Each row was made from one small tree. Brackets hold a mark, then the marks that hang from it, in the order of their numbers. Every link used is in the known rows. Write each row's tree.
Known rows:
[J509 J658 [J827 J160 J324]]: [ 43  14 -16   4 -19   3   7 -14 -23  20 -11  10 -44 -22   7  -9 -10  -6
  51   9  15   3   4 -44   8   5 -30  17  32]
[J509 [J827 J79 [J160 J105]]]: [ 34   8  -6  12 -28  26   3 -28 -15  -8  -8   6  -4 -45  -3  -2 -21  14
  43  11 -21  -3  37 -63 -18  -4  -3  11  25]
[J827 J79 J160 [J509 [J658 J419]]]: [ 31  16 -17   8 -12  16   4 -17 -43 -19 -28   3 -11  -3  -9  13 -12 -30
  83   2 -16  32  16 -33 -12   0   2   5  25]
[J649 [J79 J827] J596]: [  1 -21 -12 -12  16 -16  23 -38  28  12   5 -15   8 -17  11  19  -9  37
  -1 -24 -41  -3  17  -4  22   6 -21  10  26]
[J827 J160 J324]: [ 38  19  11  13 -21  -2   7 -13 -33  14 -18  19 -47   0   6   1  -4  -8
  47   3   6  -9   0 -10  -9 -33   1  -2  12]
[J596 [J649 [J79 [J827 J160 J509]]]]: [ -2   9   2  35   0 -32  -8 -30  -3   4   9  -9   9  -5   5  25 -32   8
  27  -2 -39  19  18   4  17   3  23 -20   5]
[J419 [J658 [J509 [J827 J160]]]]: [-12  20 -10   3 -21  33  -5  16 -21 -11  -5  20 -26 -28 -12  15  -7 -26
  29  19  14  -5   6 -50  17  -1 -39  33  22]
[J160 J105]: [ 11  -5   2   3  -8  20  -5 -23   1  -1   7  -1  -1 -11 -13  -8 -13  14
   5  11 -14  10   3 -24 -15   2   2  -8  -7]
[J160 J827]: [  1  -9  -3 -22  -2  18   3  -5  -1 -10  17   9  -8   8   8   6 -17  21
 -18   2 -11  -9  16 -16  -5  -6   9  -8   3]
[J658 [J509 [J827 J324]]]: [-18   6   0 -21 -27  25  -4   8   1  -2 -13  15 -22 -26  -4  -8  -5 -13
  19  16  -1   1   7 -31   5  16 -42   7  20]
[J509 J658 [J827 J160]]: [ 31  11 -18  11 -12   9  10 -11 -15  10   5   3 -24 -25   8  -3 -14   2
  32   5  14  16   7 -44  11  14 -22  20  24]
[J658 J509]: [-26   6   0 -20 -17  24   3  17   1 -17  -1  13  -5 -14  -6   0  -5 -18
   4   7  -1  23  -3 -11   3  14 -25   1   0]
[J105 [J160 [J827 J324 [J509 J658]]]]: [ 22 -11 -11   5 -17  -2 -11 -22 -24  -7  12 -11 -39  10   9  -3  -7 -18
  -7  28  12  -7  -8  -9 -11  -4   4   2  15]
[J160 J105 J827]: [ 12 -14  -2 -18 -13  35  -2 -29  -2 -13  24  12  -9  -3  -5  -2 -26  37
 -12  13 -21  -1  18 -37 -23  -5  10 -15  -4]
[J79 J827]: [-17  -2  -1  14  14  -4  -7 -14   9   3  18   2  -2  -7   4   4 -23  17
 -13 -11 -12   1  11 -21  16   6  -3   9   3]
[J509 [J658 J419]]: [  3   7 -16 -20  -8  21  12   3  -8  -2  -5  10   2  -1  -4  -2  -2 -12
  20  -6   2  13  -3  -9  23  24 -26   8  11]
[J596 [J649 J79]]: [  0   3  -3   6  -9 -26  -1 -13   7   1   3  -6  25  -5   1  14 -15   0
  15  -6 -29   7   8  26  15   5  17 -20  -1]
[J572 J324]: [ 10  22  -5 -13   0   9  -5  -2  -8  16 -20  11 -11 -16  23 -19  -3 -19
   9   9   2 -10  -9  -8  12   8  -5 -13   2]
[J649 J79 J596]: [ 12 -18 -12 -20   7 -12  29 -27  20   9 -11 -14  11 -12   6  14  11  21
  12 -14 -31  -2   7  15   9   4 -18   3  23]
[J649 J596]: [  7  -4  -5 -27   5  -1  21  -9   2   8  -6   3   3 -10   9  11  11  13
   0  -1 -16   9   5  -2   1  12 -12  11  10]
[J658 J419 [J509 [J827 J160 J324]]]: [-12  27   9 -23 -49  57  16   8 -19  -3 -25  28 -19 -36  -7   2  -1 -16
  43  16 -15  -6  26 -44  23  11 -53   8  33]
[J596 [J649 [J79 [J827 J160]]]]: [  2  10   0  28  -9 -26   0 -25   1   2  17  -1  13 -12   7  23 -32  13
  20 -11 -38   9  17   6  22  -1  17 -15   1]
[J509 J658]: [ 15   0 -20  -8   2  -2   3   0  -5   4   4  -1  -9   2   0  -5  -3 -11
  14  -3  16  23 -13  -7  10  17 -13   9   4]
[J105 [J160 [J827 J79 J324 J509]]]: [ 19  -9  -7   1 -25   2 -13 -23 -29 -22   4  -7 -27   3   7   1  -9 -19
   4  21  -4 -20  10 -12 -24 -13  14   2  21]
[J509 J658 [J827 J79]]: [ 19  -1 -35 -17 -11   7  -4  -6   3  -7  -7   0   1 -29  -1 -11 -13  -8
  33  -2  -1   7  15 -43   7  29 -23  23  28]
[J419 [J658 [J509 [J827 J324]]]]: [-16  13 -10 -16 -15  27 -15  18 -16  -2 -13  21 -29 -21 -15   4   0 -33
  30  22  15 -16  -1 -39  18   3 -47  30  26]
[J658 J419 [J509 [J827 J79 J160]]]: [-15  25  -2 -25 -52  64  18  10 -15 -23 -22  25   6 -46  -8   9  -9 -13
  47   9 -25   2  40 -52  15  18 -43  12  33]
[J419 [J658 J509]]: [-23  12 -11  -7  -9  26  -9  23 -15 -16  -3  17 -15  -9 -17  10   0 -37
  17  13  16  -1  -9 -24  15   2 -34  26   7]
[J596 [J649 [J79 [J827 J160 J324]]]]: [  9  11   1  20 -13 -29  -4 -27  -4  11   5   4   1  -9   8  17 -31   6
  32 -10 -35   0  14   7  19  -8  14 -17   7]
[J509 J658 [J827 J79 [J324 J572]]]: [ 39  -3 -33 -22 -18  12  -8  -8 -14  13 -31  13 -23 -25  -6   2 -11 -25
  43  -1   7  -4   8 -37   8  29 -31  35  31]

Which tree is each row?
[ 45  13  -5   4 -36  22  -2 -30 -24   3 -23  13 -26 -40  -4  -7 -15   5
  59  10 -19 -15  32 -58 -20 -12 -12  11  33]
[J509 [J827 J79 [J160 J105] J324]]
[ 12 -14 -10   7 -20   5  -9 -20 -19 -31  14 -15  -7  -3   7   5 -11 -12
  -9  23  -7 -12  14 -13 -22  -6  20   1  13]
[J105 [J160 [J827 J79 J509]]]
[  4 -23 -21  -4  28 -24  13 -44  21  12   0 -24   0  -5   8  17 -10  22
  17 -17 -37  21   9  -7  18  18 -24   9  30]
[J649 [J79 [J827 [J509 J658]]] J596]
[ 36 -14  -7 -33 -27  42 -10 -29 -21  -7  -8  27 -28  -7 -14  10 -29   7
  17   5 -28 -13  23 -37 -31  -5   7   1   4]
[J160 J105 [J827 J79 [J324 J572]]]
[  4  15   4  -7 -38  36   2  -6 -14  -3 -10  20 -35 -37  -6  -6 -13  -6
  38  24  -7  11  14 -54  -5   2 -38   5  17]
[J658 [J509 [J827 [J160 J105] J324]]]
[ 16   6   7  42   7  -4 -14 -29 -32  28 -13   9 -47   5  -1  26 -26  -9
  26   6  -5   9   8 -29   0  -7   4  12   8]
[J79 [J827 J160 [J324 J572] J509]]
[ 28  12  -9  33   6  -8  -3 -19 -34   1  -8  -8 -30  11   0   9 -12 -19
  47  13   9  42  -7 -23 -14  -2   7  -3   8]
[J827 J160 [J509 J658]]
[ 14   3  -5  46  11   1 -10 -41 -18   6  19  -6 -27  -5  -5   6 -39  11
  30  10 -12  41   7 -52  -4   5   6   3   4]
[J79 [J827 [J160 J105] [J509 J658]]]
[ 19   2 -10 -18 -20   5  -9 -11  -6   0 -28   8 -10 -24  -2 -13  -3  -3
  38   1 -10 -31  24 -35  -6   0 -18  16  33]
[J509 [J827 J79 J324]]
[-12   2  -4  13  -2 -28  -5 -21  12   2  15  -6  24  -8   6  18 -29  12
   5 -12 -38   9  15  14  25  11  14 -16  -2]
[J596 [J649 [J79 J827]]]
[ 56  15   0   1 -35  15   0 -32 -42  -8 -26  25 -35 -19 -10  -5 -17  -9
  77   1 -17  -3  15 -39 -34 -34   6  -1  16]
[J827 J79 [J160 J105] J324]
[ 35  23 -12  -9 -30  28  16 -11 -24  18 -23  17 -35 -25   2  -6  -6  -7
  56   7   3  -8  13 -45  24  13 -41  17  39]
[J509 [J658 J419] [J827 J160 J324]]
[ 39  10  11  35  -9  -2 -10 -21 -49  27 -40  11 -56  14  -8  26  -3 -33
  51  21   7  10  -6 -11 -19 -15   9   1   9]
[J827 J160 [J324 J572] J509]
[-24  10 -13  -9 -12  30 -12  19 -10 -11  -5  15 -15 -24 -15   9  -5 -29
  15  22  15  -8   2 -41  20  10 -44  32  21]
[J419 [J658 [J509 J827]]]
[ -1  -6 -13 -22   3  23  -3 -15 -12 -13   4   3 -13  21  -1   6 -17   6
   7  11 -14  12  12 -24  -1  13  -2 -10  12]
[J160 [J827 [J509 [J658 J419]]]]
[ 49   9   0  20 -21   6 -16 -42 -49  -9 -36   7 -36  -2 -17   0 -17 -20
  91  17 -23  12  15 -40 -47 -28  16  -9  19]
[J827 J79 [J160 J105] J324 J509]
[ 54  12   1   5 -31  14   6  -9 -46   6 -41  32 -38 -12  -4  25 -11 -32
  62 -11  -5 -10  11 -16 -18 -21   7  20  15]
[J827 J79 J160 [J324 J572]]
[ -2   7   5  47  13  -9 -10 -31 -17   6  12  -4 -21   2   6  12 -27   9
  18   4 -13  21  16 -35   0  -9  11   2   9]
[J79 [J827 J160 J509]]
[ -1 -25 -13   0  27 -24  15 -45  20  13  -3 -25   5  -6   6  20  -7  29
  13 -14 -43   8  15  -5  13  10 -17   5  29]
[J649 [J79 [J827 J509]] J596]
[ 11 -14  -8  17  19 -19  22 -49   8  11  -4 -18  -6 -11  10  26 -13  30
  27 -12 -40  14  22 -11  10  -2 -11   4  30]
[J649 [J79 [J827 J160 J509]] J596]
[ 22   7 -20 -23 -24  33   6   0 -12  26 -28  18 -25 -19  -9   3  -2 -21
  29   6   4 -10   7 -31  30  38 -48  29  31]
[J509 [J658 J419] [J827 [J324 J572]]]
[  7 -17  -3  -5   0  27 -13 -38  -8 -12  15  -4 -13  11 -12   0 -25  27
   2  28 -25  16  15 -39 -32  -1  15 -22  -2]
[J160 J105 [J827 J509]]
[  9  -5  -2  34   5  -9  14 -33  11   6  12 -13  -6 -12   5  14 -26  24
  18 -19 -25  -6  13 -10  16 -16  -4   0  19]
[J649 [J79 [J827 J160]]]
[-12  -2   3  20  19 -19 -26 -26  -8  12  -5  -2 -28  11  -2   1 -18   1
  17   4 -10   2   5 -20   3  -1  -3   2  13]
[J79 [J827 J324 J509]]
[ 30 -13   0 -26 -19  42  -5 -26 -15  10   1  26 -36   5 -10   9 -24  17
  -2  13 -16 -10   8 -32 -22  -3   3  -7  -2]
[J160 J105 [J827 [J324 J572]]]
[-37  16   3 -32 -39  58  10  16   3 -12 -12  19  11 -37 -13   1  -3  -9
  13  15 -18   1  26 -39  28  32 -55   8  26]
[J658 J419 [J509 J827]]
[ 24  -7  -4  -3   5 -17  29 -44   6  21  -5  -1 -23 -18  14  18  -9  32
  31 -22 -36  -8  17  -8  15 -14 -20  11  34]
[J649 [J79 [J827 J160 J324]] J596]
[  0  -1   3  12   3   2 -12 -14  -7  25  -3  17 -29  -2   1  15 -20  -3
  -2 -11  -6 -13   7 -12  13   5  -7  18   6]
[J79 [J827 [J324 J572]]]
[ 24 -10   0 -28 -17  29  -6 -31 -10  -3  10  17 -32   3  -5  -9 -22  26
   7  15 -19 -14  14 -34 -23 -14   3 -16   2]
[J160 J105 [J827 J324]]
[ -3   5   0  10  -7 -32  -8 -22   7   8   7  -1   9  -4   6  13 -27   5
  18 -13 -35  -3  13  14  24   2   8 -16   5]
[J596 [J649 [J79 [J827 J324]]]]
[-10  12 -16 -23 -21  27 -20  16 -21 -16 -21  22 -23 -28 -17   5  -3 -40
  43  14   8 -19   6 -45  13   0 -45  34  29]
[J419 [J658 [J509 [J827 J79 J324]]]]
[ -6  16  -9   4 -23  42  -7   5 -21 -11   1  19 -25 -32 -18  10 -14 -23
  31  26   8   0   6 -62  10   1 -38  29  20]
[J419 [J658 [J509 [J827 [J160 J105]]]]]
[ -7   2  -1  16  -1 -37 -17 -30   0   8   0  -7   8   3   2  15 -27   0
  24  -4 -37   9   9  13  16   4  13 -20   7]
[J596 [J649 [J79 [J827 J324 J509]]]]
[ 15 -22  -8 -14  10 -13  20 -35  16  28 -13  -3 -12 -12   7  25  -6  20
  10 -23 -36 -11  15   2  22   7 -25  18  28]
[J649 [J79 [J827 [J324 J572]]] J596]
[ 13 -10 -10 -27  -6   6 -19 -20 -23 -19 -18  10 -22  19   0   1 -14  -5
  33   7 -20 -11  21 -21 -28 -15  13 -12  17]
[J160 [J827 J79 J324 J509]]
[-28  20   5 -39 -43  55   8  14  -4  -5 -26  24  -7 -32 -11  -7   1 -14
  29  16 -15 -12  22 -34  25  24 -59   7  30]
[J658 J419 [J509 [J827 J324]]]
[ 24  -6  -9  -2  -6  -1 -26 -12 -36   5 -53   6 -23  13 -17  18  -3 -46
  51   4 -10   0   4  -6 -25   4   4  10  15]
[J827 J79 [J324 J572] J509]
